Known rows, with every step that occurs:
lazok/levaz/lefa: [-1.38 -2.12  0.67  2.54 -0.99 -0.96 -5.87 -0.30  3.31 -0.22  0.45 -1.78
 -0.46  2.00 -1.16 -0.70 -2.57  0.56 -0.49 -3.13  0.35  1.24]
losan/levaz/lazok/sorag: [-4.24 -3.48  2.69  0.01 -1.15  2.51  0.46  3.49  1.97  1.93  0.41 -2.33
  1.89  1.30  1.17 -2.12 -3.00 -3.24 -4.51 -2.44 -0.11 -3.52]
sudi/levaz/vili: [ 0.24  1.47  1.15  3.57 -1.33 -0.26 -0.71 -0.36 -1.15  1.57  0.22  1.12
  3.09  1.26  3.43 -1.86 -0.71  0.44  0.41 -2.64 -0.79  2.02]
losan/levaz: [ 0.98 -1.02 -1.07  1.53  0.27  0.48  1.53  1.24  1.76  0.98 -0.68  0.56
  2.14  0.08 -0.79  0.15 -2.14 -3.41 -1.58 -2.00  0.10 -0.15]
sudi/levaz/lazok/sorag: [-4.02 -2.13  4.72  1.24 -1.23  1.45 -0.68  2.31 -0.75  1.85  0.72 -1.56
  4.16  0.21  3.40 -2.31 -0.21  0.56 -4.12 -1.92  0.53 -1.85]
megi/lefa/levaz: [-0.16 -0.19 -0.06  3.86 -2.51  2.28  1.88  1.36  2.67  1.24 -1.75  0.30
  0.70 -2.07 -0.54  0.10  0.94 -0.32 -0.02 -1.26  0.92 -0.80]
megi/vili/levaz: [ 1.38  0.24 -1.28  4.74  1.86  0.82 -0.48  0.84  1.63 -1.97  0.00  0.22
  2.80 -1.88 -0.87 -1.72  0.99 -1.28  1.21 -1.37  3.93  2.24]
megi/levaz/losan: [ 3.61  1.23  2.17  3.39 -0.03 -0.98 -2.40  0.38  1.22  0.52  3.47 -2.74
  2.08  1.48  0.65  1.55 -1.86 -1.33  0.19 -1.90  2.50  0.48]
sudi/levaz/sorag/lazok: [-0.34  2.64  1.02 -0.27 -0.16  0.64 -0.02 -0.50 -0.08  0.61  3.03  1.05
  5.92 -1.16  2.08 -0.58  0.73  3.96 -4.05 -2.03 -0.26  0.86]
lefa/levaz/megi: [ 0.94 -0.41 -0.66  0.95 -1.76 -0.36  0.69 -0.09  3.57  2.20 -1.85 -2.31
  0.47 -0.05 -1.24  4.18 -0.72 -2.49  1.31 -0.97 -0.06  0.80]
sorag/levaz: [ 2.35  0.88 -2.15 -0.30  0.40  1.22  1.38 -0.16  1.22  1.76  0.51  1.22
  2.60 -2.40  0.07  2.21  0.28  1.97 -2.16 -0.68  0.81  0.39]
megi/lefa/levaz/vili: [-1.37  1.11  0.08  4.78 -3.97  2.26  0.86  0.89  2.56  1.97 -1.10 -0.16
 -0.68 -0.01  1.25 -1.37 -0.43 -0.28  1.63 -2.44 -0.36 -0.40]
sudi/levaz/sorag: [ 0.17  1.49  1.65  1.41  0.50 -1.16 -0.96 -0.80 -0.43  0.76  1.71  1.71
  5.00  1.05  2.34  0.22 -0.45  0.95 -1.28 -0.75 -0.72  0.79]
vili/megi: [-1.99 -1.74  1.21 -1.52  0.18 -2.61  0.99  1.94  2.07 -0.56 -1.31  0.68
  0.88  1.45 -2.67  2.76 -0.11 -0.73  0.77 -1.21  1.57  0.63]
sudi/levaz/megi: [ 1.25 -0.45  2.00  2.04 -0.24 -0.82  0.44 -0.21  0.21  1.43 -0.17 -0.60
  2.41  1.11  1.89  0.74 -0.47 -1.41  0.06 -1.88 -0.47  3.22]
megi/lefa: [-1.40 -0.63  1.48  2.27 -1.14  2.14  1.20  0.99  0.45 -0.38  0.34  0.64
 -1.82 -0.15  0.79 -2.91  0.48  0.31 -0.13 -0.52 -0.34  0.32]
lefa/levaz/vili: [ 0.08  1.68 -1.44  2.45 -2.89  0.17 -0.36 -0.10  2.16  2.34 -1.62 -0.77
  1.21  0.10  0.57  1.53 -0.79 -0.56  1.81 -1.75 -0.16 -0.59]
levaz/megi/lefa: [-1.46 -1.48  2.48  1.67 -1.60  2.03  1.28  0.67  1.79  0.20  0.70 -1.33
 -3.97  1.89  1.00 -1.85 -0.98 -1.57  1.19 -0.87 -1.44  2.13]
megi/levaz: [ 2.34  0.57 -0.74  3.96 -1.32 -0.96 -1.31  1.07  2.07  0.71  0.62 -0.18
  1.34 -0.32  1.77  0.74 -0.47 -0.97 -0.38 -0.09  1.46  0.74]
lefa/levaz/megi/vili: [ 2.24  1.13 -2.69  3.97  0.03  1.54  1.12  1.28  3.06  1.27 -1.18 -2.18
  0.97 -0.77 -1.72  0.88 -0.38 -2.70  2.58 -3.06 -0.55  1.73]
lazok/sorag/levaz/lefa: [-1.09 -2.01  0.42  1.74 -1.54  1.64 -1.50  0.32  2.05  1.80 -0.65  0.03
  4.19  1.00  1.24 -0.51 -1.64  3.29 -3.19 -2.28 -1.46 -1.66]
lazok/sorag/levaz: [-0.17 -0.73 -0.13  1.63 -0.71  2.63  1.02  2.37  0.01  2.07 -0.68 -0.23
  4.44 -1.36  0.96 -0.18  0.30  2.33 -4.10 -0.31 -0.66 -1.52]

Rows:
[-0.38 -2.17  1.30  2.91 -1.97 -4.38 -2.83  1.05  5.98  0.04 -0.55  0.85
  1.97  3.28 -0.66  2.94 -2.35 -0.50  1.10 -3.39  2.36  0.89]
vili/megi/levaz/lefa
[-4.25 -1.13  3.04  1.69 -2.64 -0.09  1.22  2.44  2.48 -0.02 -0.30  1.01
 -2.41  3.45  0.04 -1.84 -1.17 -0.34  2.37 -2.81 -0.07  1.40]
levaz/vili/megi/lefa
[-1.69 -1.96  0.59 -1.96 -0.19  1.04  0.96  1.00  3.20  1.70  1.65 -0.92
  0.15  0.11  0.34  0.53 -2.95 -3.57 -2.53 -2.87  1.33 -1.72]
losan/levaz/lazok
[-1.21  1.27  0.66 -0.50 -1.42 -2.29 -0.86  2.40  5.18 -0.19  2.68  0.22
  3.73  0.70 -0.55  2.95 -0.46  2.09 -2.42 -1.83  2.15  0.65]
vili/megi/levaz/sorag/lazok
[-1.12  0.50 -0.02  2.43 -2.12  2.72 -0.12  1.97  0.00  2.87 -0.03 -0.68
  3.11  0.78  2.85 -1.87 -1.01  2.49 -2.34 -1.27 -2.03 -1.00]
lazok/sorag/levaz/vili
[-1.30 -2.83  3.31  3.24 -1.44  0.66  0.38  0.28  3.82 -0.68 -0.16 -1.25
 -1.83  0.68  0.52 -0.13 -0.25 -2.54  1.13 -0.15  3.01  3.58]
vili/levaz/megi/lefa
[-4.21 -2.02  2.02  0.18 -2.84  1.79 -0.33  2.33  2.63  2.56 -1.19 -3.31
  2.31 -0.76  0.48  0.94 -0.29 -0.41 -2.72 -1.03  0.97 -4.38]
lefa/levaz/lazok/sorag
[ 1.27  0.70 -1.14  2.32  1.26  1.57  0.46  0.99  0.69 -0.42  0.92 -1.72
 -1.56  1.20 -0.50 -2.32 -0.89 -2.08  2.66 -2.38 -1.86  2.63]
levaz/megi/vili
[-1.56  0.27  0.22  3.02 -1.77  0.27 -4.59  1.22  1.43  0.90  0.87 -2.51
 -1.57  1.88  0.43 -2.01 -2.03 -0.38  0.41 -2.19 -0.27  2.07]
lazok/levaz/vili
[ 0.45 -0.97  0.59  2.44 -1.11 -3.37 -0.29  2.94  4.20  0.15 -0.71  0.50
  2.14  1.06 -0.97  3.29 -0.54 -1.53  0.35 -1.37  3.04  1.12]
vili/megi/levaz
[-1.60  1.00  0.70 -1.31 -0.19 -0.10 -1.36 -1.02  3.19 -1.25  2.59 -0.23
  3.73 -1.42 -0.02  1.22  0.60  2.65 -3.16  0.24  3.48  0.73]
vili/levaz/sorag/lazok
[ 1.44 -0.94  3.51  1.17  1.51 -1.34 -1.92 -1.27  1.27 -1.28  2.05 -2.62
  3.04  0.79 -1.38  2.52 -0.90 -1.42  0.40 -1.23  5.47  1.16]
vili/levaz/losan
[ 0.28  0.72  2.06 -0.05  0.21  1.66 -3.63  0.99  1.04 -0.12  4.31 -5.25
  1.48 -0.61 -2.66 -0.40 -0.71  2.18 -3.53 -4.35  2.44  1.45]
sorag/lazok/levaz/losan
[-2.31 -1.86  2.31 -0.70 -1.48 -2.77 -1.04  2.70  5.71  0.95  1.60 -0.88
  0.12  1.06 -0.04  3.61 -1.40 -1.74 -0.60 -2.11  4.15 -0.16]
vili/megi/levaz/lazok
[ 2.43  0.92  1.11  1.10  0.04 -0.09 -0.34 -0.59  1.41  1.52  0.57 -2.86
  3.25 -0.31 -2.44  3.95 -0.75 -1.06  0.63 -2.50  2.20 -1.24]
lefa/levaz/losan
[-0.74  1.28 -1.11 -1.52 -0.22  1.57  1.13  0.63  2.86  0.70  2.63  0.32
  3.73 -0.27 -0.28 -0.11 -2.06  0.28 -4.40 -2.50 -0.86 -0.81]
losan/levaz/sorag/lazok
[ 1.35 -0.63  0.09  4.21 -2.15 -1.95 -3.83 -0.77  3.95  0.40  0.67  0.17
  1.10  1.98  2.02  0.34 -2.50  0.07  0.36 -2.13  0.66  0.39]
megi/levaz/lefa
[ 0.16 -2.27 -0.23  1.69 -0.54 -0.49 -0.96 -0.73  3.68  0.82 -0.51  0.98
  2.09  2.39 -0.43 -0.04 -3.99 -2.38 -0.80 -4.07 -0.74 -0.41]
losan/levaz/lefa
[ 1.33  2.15 -2.04  0.46 -1.07  1.32  0.33 -0.44  1.12  2.58  0.97  0.86
  1.35 -0.22  2.02  0.60 -1.16  2.11 -0.36 -1.72 -0.62  0.66]
sorag/levaz/vili
